Known rows, with every way that one mark hangs from another:
depil(lokud): [  3.4   5.7  -1.5   5.2   8.1   0.6  -4.7  -3.0 -14.4  26.3 -21.1  -1.3
   6.6   2.8  10.9  -5.9   8.4   6.9  -6.0 -15.2  12.8 -11.0  -8.1  23.9
  -3.8  10.0]
lokud(depil(mubu) nisoru(gamev(remip))): [  7.0  -2.7 -14.0  -4.1  -7.7  -6.2  10.6  15.4 -20.0   8.2  -9.2  20.8
   2.0 -38.2 -44.2  28.5  36.8 -48.0 -25.1   1.2  10.0  10.0 -10.3  13.6
 -19.0 -50.7]
depil(lokud(nisoru(gamev(remip vafur))) mubu(vude)): [ 20.9  -4.4  -9.3   6.4  -9.1 -46.3   6.8  -1.0 -36.7  18.6 -38.7 -16.4
   3.3 -15.5 -27.9  16.5  56.9 -13.6 -25.7  -1.9  32.2   7.4 -19.7  25.6
 -25.1 -31.1]
tameg(dusa(gamev(remip)) nisoru vafur vude(mubu)): [ 42.1  54.0  -5.3   4.1 -39.4 -79.9 -38.2  29.2  68.1 -32.7  19.6 -12.3
 -23.8  18.7   8.0  -3.7   3.3  19.3 -48.8  19.8  24.4 -39.4   6.5   4.1
 -39.6 -12.6]
lokud(depil(mubu) nisoru): [  0.8   4.8 -24.2   8.5  -6.5   4.8  19.0  10.8 -29.9  19.9  -4.5  -5.2
  -3.4 -36.7 -32.0  12.5  25.2 -53.0  -5.0  -6.4  14.0   6.8  -6.0   6.9
  19.9 -42.6]
mubu(nisoru(gamev) vude): [ 47.7  28.8  -1.8 -12.2  23.7 -17.3  15.8  -1.1  -6.5 -31.0   7.1 -26.6
 -32.5 -35.2 -33.7  28.1   1.7  13.9 -21.4  -5.6   4.3  25.6 -17.1 -16.7
 -20.1 -17.6]
vafur(tameg(nisoru(gamev(remip)) vude)): [ 29.0 -16.4  -2.4  -2.7 -33.9 -37.9  -4.1  18.7  13.1 -29.7   1.1 -12.0
 -28.5  -8.9 -28.9   5.7  -2.0  -7.7 -14.8  10.1   3.6 -10.6 -14.4  16.2
 -28.5 -25.1]
gamev(remip vafur): [ -0.3  -0.3  -8.2  -7.7   8.4  14.1  -8.7  23.0   4.5 -17.0 -18.2  23.9
  15.0  -5.9 -19.3   4.9  28.5  25.5 -35.2  32.7  -7.2 -10.2  19.7   1.4
 -29.1 -17.2]
mubu(nisoru(gamev)): [ 27.9  15.9   8.5  -6.5  14.6 -16.7 -12.1   8.5   3.1 -15.8   6.8   1.4
 -15.9 -27.4 -25.1  27.7   1.4   3.1 -11.6 -10.4   0.5  11.8 -15.5 -10.2
 -31.2 -13.5]
depil(mubu(nisoru(gamev))): [ 15.3  -3.2  10.4  18.6 -17.1 -43.4  -6.3  -2.1  -7.1  10.2 -14.8   0.8
  -9.7 -14.8 -28.4  16.4  24.7 -24.1  -4.8  -1.4  26.1  11.5 -27.9  -8.4
 -33.7 -21.7]
dusa(gamev(remip vafur(tameg(nisoru vude)))): [  9.6  -9.1 -10.3 -16.4 -15.7 -36.4 -34.9  22.0  14.3   2.1  20.4  14.1
 -15.4  -0.4 -24.6 -12.8  39.6   9.3 -28.8  13.5   6.4  -1.9   0.7  13.6
 -31.5 -14.6]
mubu(vude): [ 19.5  10.3  -9.4  -5.9   9.2  -2.3  28.2 -10.9  -8.9 -15.9   1.3 -27.3
 -16.7  -7.3 -10.1  -0.3   3.2  12.5  -9.7   5.1   2.2  13.6  -1.8  -5.8
  12.7  -2.8]
dusa(gamev tameg(vafur)): [ 16.2 -25.9  18.8 -23.9  -9.1 -51.0 -45.9  21.7  15.8   2.2  47.0  14.6
 -13.1  12.0 -14.7 -33.0   1.5  22.1  15.7   0.0   7.1  31.2   3.7  12.5
 -18.4   8.3]
nisoru(gamev(remip vafur(tameg(dusa)))): [ 16.2 -10.5   0.5 -26.1  -3.7 -19.3 -31.4  20.5  16.8 -14.2   0.9  31.2
   1.4 -14.7 -29.8  20.6  18.4  13.0 -32.4  15.9 -14.9  -4.5  10.2  22.7
 -49.0 -35.3]
depil(mubu): [ -4.9 -13.9   5.7  22.9 -25.8 -32.4   2.5  -6.9  -9.9  21.4 -19.2   0.2
   2.1   4.9 -12.0  -2.9  23.6 -26.9   2.0   5.7  25.6   3.1 -17.1  -1.0
 -11.0 -12.6]
depil(lokud mubu(nisoru(gamev(vafur)))): [ 18.1   2.7   4.5  19.0  -3.4 -41.3 -15.1  -0.5 -25.5  33.7 -33.3   0.8
  -0.7 -15.1 -18.5  10.3  35.8 -11.4 -15.3  -9.1  35.0  -2.6 -26.7  18.9
 -36.0 -20.4]
tameg(dusa vafur vude): [ 36.1  29.3  -0.6   1.8  -2.1 -25.1  -9.3  14.3  60.1 -24.6  -5.2 -24.0
  -9.9  13.8  25.1 -16.0 -16.7  38.3 -21.8  14.0   9.3 -29.4  18.2  19.3
  -8.4 -23.2]
tameg(dusa(gamev) nisoru vafur vude): [ 56.8  42.0  -5.1   1.4 -30.2 -77.1 -28.8  24.1  65.8 -34.5  21.7 -17.2
 -26.4  11.6  23.8 -11.3   3.1  28.2 -33.8  -1.0  17.0 -36.8  13.1  10.8
 -28.0 -27.2]
gamev(remip): [ -0.2  -1.1   6.9   2.2   0.2   7.1  10.0  12.4  12.3 -13.2 -21.5  23.2
  10.0   3.1 -13.1   8.8  12.3   5.5 -21.7  12.1  -0.7  -5.5  -3.2  -6.9
 -31.9   2.8]
tameg(dusa(gamev(remip vafur)) vude): [ 12.7  21.1  -6.6 -11.3  -5.6 -37.3 -23.5  16.2  54.0   4.7   6.7 -10.2
 -14.7  14.9  21.7 -17.4  24.1  27.4 -37.3   5.0  10.1 -17.4   1.9  16.0
 -42.5 -16.5]
gamev(remip vafur(tameg)): [  4.2 -15.0 -12.2 -10.5  -1.7   8.5 -12.2  29.6   0.8 -12.4 -10.0  16.7
   3.9 -15.6 -38.1   1.8  20.8  13.2 -25.1  33.2  -9.6  -8.9  15.3  10.7
 -19.5 -27.1]
nisoru(gamev(remip vafur(tameg))): [ 12.2 -18.8   1.2 -25.6   0.1 -14.5 -28.7  17.7   6.5 -15.2  -1.6  30.9
   2.2 -14.9 -35.3  19.6  21.1  12.9 -28.6  22.1 -13.5   1.2   8.6  23.5
 -45.1 -31.6]
mubu(nisoru(gamev(remip vafur(tameg(dusa)))) vude): [ 53.0  29.1  -9.6 -18.6  20.7 -16.7   7.0  14.8   5.2 -35.0   4.5 -19.0
 -31.2 -42.0 -47.8  30.1  11.0  19.4 -37.0   4.7  -4.8  15.6  -8.5 -11.7
 -32.8 -33.9]
mubu(nisoru(gamev(vafur(tameg))) vude): [ 49.6  19.5 -11.0 -19.5  22.8 -14.9   5.6   6.8 -10.0 -30.5  11.6 -29.4
 -35.5 -42.3 -46.0  23.5   8.5  18.5 -23.4   5.6  -3.4  23.7  -8.1  -8.5
 -13.1 -31.2]

Rows:
[ 16.7  -9.9 -14.3  -3.0 -14.4  -6.3  -7.7  34.2   9.3 -31.0 -13.5   4.2
  -7.4 -11.8 -33.1   0.4  22.2  17.7 -37.0  35.8   0.0 -18.9  11.3   8.5
 -30.2 -32.8]
gamev(remip vafur(tameg(nisoru vude)))
[  1.6  12.6  -9.3  17.6   1.3  16.7  16.3   3.8 -16.1  26.4  -6.0   8.4
 -12.6 -28.0 -27.0  -0.7   7.8 -35.5  -9.9   0.0  16.6   0.9 -14.1  -2.4
   3.3 -27.1]
lokud(depil(mubu(nisoru)))
[  9.0  -8.6 -14.7 -17.5 -15.0 -41.8 -40.8  12.1   6.1  12.7  34.8  -2.1
 -22.3  -2.7 -15.0 -18.8  31.8   5.1 -12.9   3.7   6.0   1.3   4.2  18.2
  -8.9 -17.4]
dusa(gamev(vafur(tameg(nisoru vude))))
[ 43.8  54.7  -8.8   4.0 -39.1 -83.0 -43.8  22.9  60.9 -27.1  29.0 -22.6
 -29.4  17.4  15.9  -7.2  -4.2  16.5 -37.9  13.8  25.3 -36.3   8.1   6.7
 -23.8 -15.3]
tameg(dusa(gamev) nisoru vafur vude(mubu))
[  3.6  17.8   0.9  -0.6   3.4 -16.1 -12.8   8.4  15.2 -15.7  -7.6 -21.9
 -18.1   3.7 -15.2   5.0   7.3  17.2 -32.5  37.8  20.4  -1.1 -12.3   1.0
 -33.5  -4.9]
tameg(vude(mubu(nisoru(gamev(remip vafur)))))
[ 21.6  -5.3 -12.1   7.1  -9.3 -50.6   4.3  -6.3 -42.9  23.0 -33.2 -22.0
   0.1 -17.0 -24.0  13.9  53.9 -16.3 -16.6  -5.7  31.6  10.8 -18.5  28.0
 -13.5 -31.9]
depil(lokud(nisoru(gamev(vafur))) mubu(vude))
[ 23.5 -10.3  20.4 -11.6 -32.9 -76.1 -41.7  37.2  32.9 -27.1  33.1   7.2
 -23.0  21.6 -21.8 -26.8  10.2  24.8 -17.4  26.2  27.8  13.2  -7.7   3.1
 -53.9  10.7]
dusa(gamev(remip) tameg(nisoru vafur vude(mubu)))
[ 32.3   4.0  -6.7  -5.8 -40.9 -42.1 -17.7  25.0  22.6 -16.7  16.4   4.0
 -21.7 -19.3 -23.6  17.5 -12.3 -22.0 -13.1 -13.6 -10.8 -17.3  -7.3   9.5
 -29.7 -32.0]
vafur(tameg(dusa nisoru(gamev(remip))))
[ 11.5  23.4  -5.3  15.4 -31.7 -40.3  -3.2   9.1  10.0 -28.3   1.1 -30.9
 -23.9  10.7   3.3   3.1  -2.0  -1.4 -26.1  22.5  25.0 -17.8 -13.0  -8.0
 -18.7   0.7]
tameg(nisoru vude(mubu))
[  0.3  29.3  -2.3  -6.9   0.6 -17.6 -33.3   7.0  -6.4  -0.3  16.4  -7.0
 -13.8 -15.4 -29.6  24.0  -1.4  -6.9 -17.4  23.5   9.0   8.3  -9.5  -8.5
 -18.3   0.1]
vude(mubu(nisoru(gamev(vafur))))
[ 41.4 -21.0  24.8  -8.8 -20.7 -51.1 -17.3  35.2  22.7 -54.5   9.6   0.5
 -14.6   5.9 -14.4  -9.2 -12.9  37.0 -10.5  22.0  10.1   7.9   3.3   8.5
 -50.3 -11.1]
dusa(tameg(nisoru(gamev(remip)) vafur vude))
[ 27.9  42.3  -6.2  -4.1 -33.8 -63.0 -30.2  27.1  46.0 -35.0   2.7 -10.2
 -18.9   3.4   6.9  21.4   8.0  13.3 -59.0  24.1  11.6 -32.8  -0.3   5.6
 -66.8 -27.9]
tameg(dusa nisoru(gamev(remip vafur)) vude(mubu))
[  5.5 -16.9  18.5 -13.6  -4.4 -27.7 -20.8  28.4   6.7 -19.5   9.7 -13.4
 -17.1   5.2 -22.5 -10.5  -7.2  25.2  -7.5  30.6  13.3  25.2 -10.7   2.9
 -46.2   0.7]
dusa(tameg(vude(mubu(nisoru(gamev(remip vafur))))))
[ 20.2  47.6 -14.6  -0.9 -38.0 -72.2 -36.8  28.2  48.7 -13.7  19.6 -15.3
 -25.3  12.6  13.2  -0.8  18.8   6.6 -52.4  15.4  20.3 -31.0  -3.7  -0.6
 -51.4 -12.6]
tameg(dusa(gamev(remip vafur)) nisoru vude(mubu))
[ 14.7 -15.6  16.5 -11.1 -25.7 -49.9 -24.5  32.8   6.9 -34.0  13.7  -5.1
 -17.8   5.1 -19.7  -5.4  -5.5  19.6 -15.9  29.9  11.8  15.7  -6.6   3.0
 -56.2  -2.9]
dusa(tameg(nisoru(gamev(remip vafur)) vude(mubu)))
[ 17.8 -11.5 -13.2 -23.5  -3.1 -21.8 -16.9  24.9 -11.5 -22.9   3.5   2.5
   3.7 -29.7 -38.5  35.1  30.0  -9.2 -16.7   4.9  -8.2  11.6   7.1  13.8
 -20.0 -41.1]
lokud(nisoru(gamev(remip vafur(tameg))))
[ 15.9   1.5 -25.8 -10.7   2.1  -4.8  13.6  15.1 -30.1   1.3  -7.7   8.0
  -4.1 -46.3 -51.6  27.2  45.4 -31.9 -36.2  12.2   7.0  15.4   1.9  14.8
  -9.4 -62.5]
lokud(depil(mubu(vude)) nisoru(gamev(remip vafur)))
[ 51.7  44.3  -4.2  -0.9 -32.2 -67.3 -34.8  32.1  55.7 -31.6  24.3  19.1
  -9.2  -1.2   5.3   6.4   5.8  12.3 -33.2 -10.8   3.5 -35.1  18.3  -1.2
 -32.9 -22.3]
tameg(dusa(gamev(remip)) nisoru vafur)
[  9.0 -11.6  -4.3  11.9 -16.0 -47.3 -11.3   5.3 -30.8  29.6 -39.5   2.6
  14.8 -10.1 -20.6  18.0  54.5 -21.7 -18.0  -5.0  31.8  -1.1 -17.9  29.9
 -32.6 -28.4]
depil(lokud(nisoru(gamev(remip vafur))) mubu)
[  0.6  30.0   2.4  -3.2  -1.0 -20.5 -28.2   3.1  -4.0   0.8  16.5  -7.8
 -15.7 -12.3 -29.1  24.8  -6.1 -14.4 -14.1  16.4  11.5  10.5 -17.6 -11.2
 -18.0   7.2]
vude(mubu(nisoru(gamev)))
[ 10.8  -3.0 -14.1 -10.7  -6.2  -0.6 -11.5  32.8  25.1 -13.6 -13.8   1.7
  -4.2  -9.2 -24.0  -3.4  16.3  21.0 -34.5  33.2  -5.9 -18.9  14.5  15.6
 -30.5 -34.0]
gamev(remip vafur(tameg(dusa vude)))
[ 14.6  14.6 -11.7   8.0   7.1   7.6  23.0  -2.8 -17.7  17.4  -4.1   2.2
 -19.9 -32.9 -35.4   5.6  12.3 -27.7 -18.7   3.4  15.3  10.0 -16.5   0.5
  -1.6 -32.3]
lokud(depil(mubu(nisoru(gamev) vude)))
[ 27.1   6.3 -14.1  -5.5 -43.8 -49.7 -25.2  21.4  20.5   1.4  33.9  -8.8
 -30.4 -14.2 -14.1   0.4  -7.8 -28.1  -1.7 -22.6  -3.8 -12.7  -8.6   7.3
  -8.3 -22.3]
vafur(tameg(dusa(gamev) nisoru))
[ 12.5 -18.4  -7.6  10.8 -19.7 -51.9 -13.7   3.5 -30.7  31.9 -35.4 -17.0
   0.8 -10.3 -21.7   7.8  47.2 -23.7  -9.6  -4.4  34.8   0.3 -22.0  41.4
 -21.6 -35.3]
depil(lokud(nisoru(gamev(vafur(tameg(vude))))) mubu)
[ 13.7  43.2  -5.0  -4.6  -5.9 -29.6 -21.1  17.7  44.6  -9.0   0.5 -26.1
 -20.6   2.1   4.5   8.3  -2.2  15.6 -40.8  21.6  13.0 -15.6  -7.7   3.1
 -42.8 -15.6]
tameg(dusa vude(mubu(nisoru(gamev(remip vafur)))))
[ 23.6  42.1  -3.5   1.8 -10.8 -32.2 -22.8  12.6  56.2 -17.3   2.8 -28.6
 -13.5  19.3  14.5 -11.7 -22.4  28.5 -25.4  29.3  17.4 -28.9  13.3  16.2
  -5.1 -13.8]
tameg(dusa vafur vude(mubu))
[ 12.6   7.3   4.7  30.9  -8.4 -31.4   0.3  -2.8 -24.3  38.3 -38.2 -10.4
  -2.9  -9.1 -12.9   2.0  26.9 -20.7  -5.0 -16.2  41.6  -3.0 -34.7   8.0
 -20.1  -6.7]
depil(lokud mubu(nisoru))
[  1.4 -16.8  11.5 -23.1  -7.4 -46.7 -45.1  35.4  15.3   3.1  32.7   2.1
 -22.6  10.0 -28.3 -28.2  25.9  29.8 -17.5  28.9  20.6  29.6 -10.2   5.1
 -56.2   7.9]
dusa(gamev(remip vafur) tameg(vude(mubu(nisoru))))
[  9.1 -11.4   1.4  14.6 -19.3 -47.4  -5.5   2.0 -28.3  31.9 -41.3   3.1
  12.9  -7.9 -18.8  18.2  48.3 -29.5 -13.2 -13.1  34.3   0.9 -26.0  26.9
 -34.4 -20.6]
depil(lokud(nisoru(gamev(remip))) mubu)
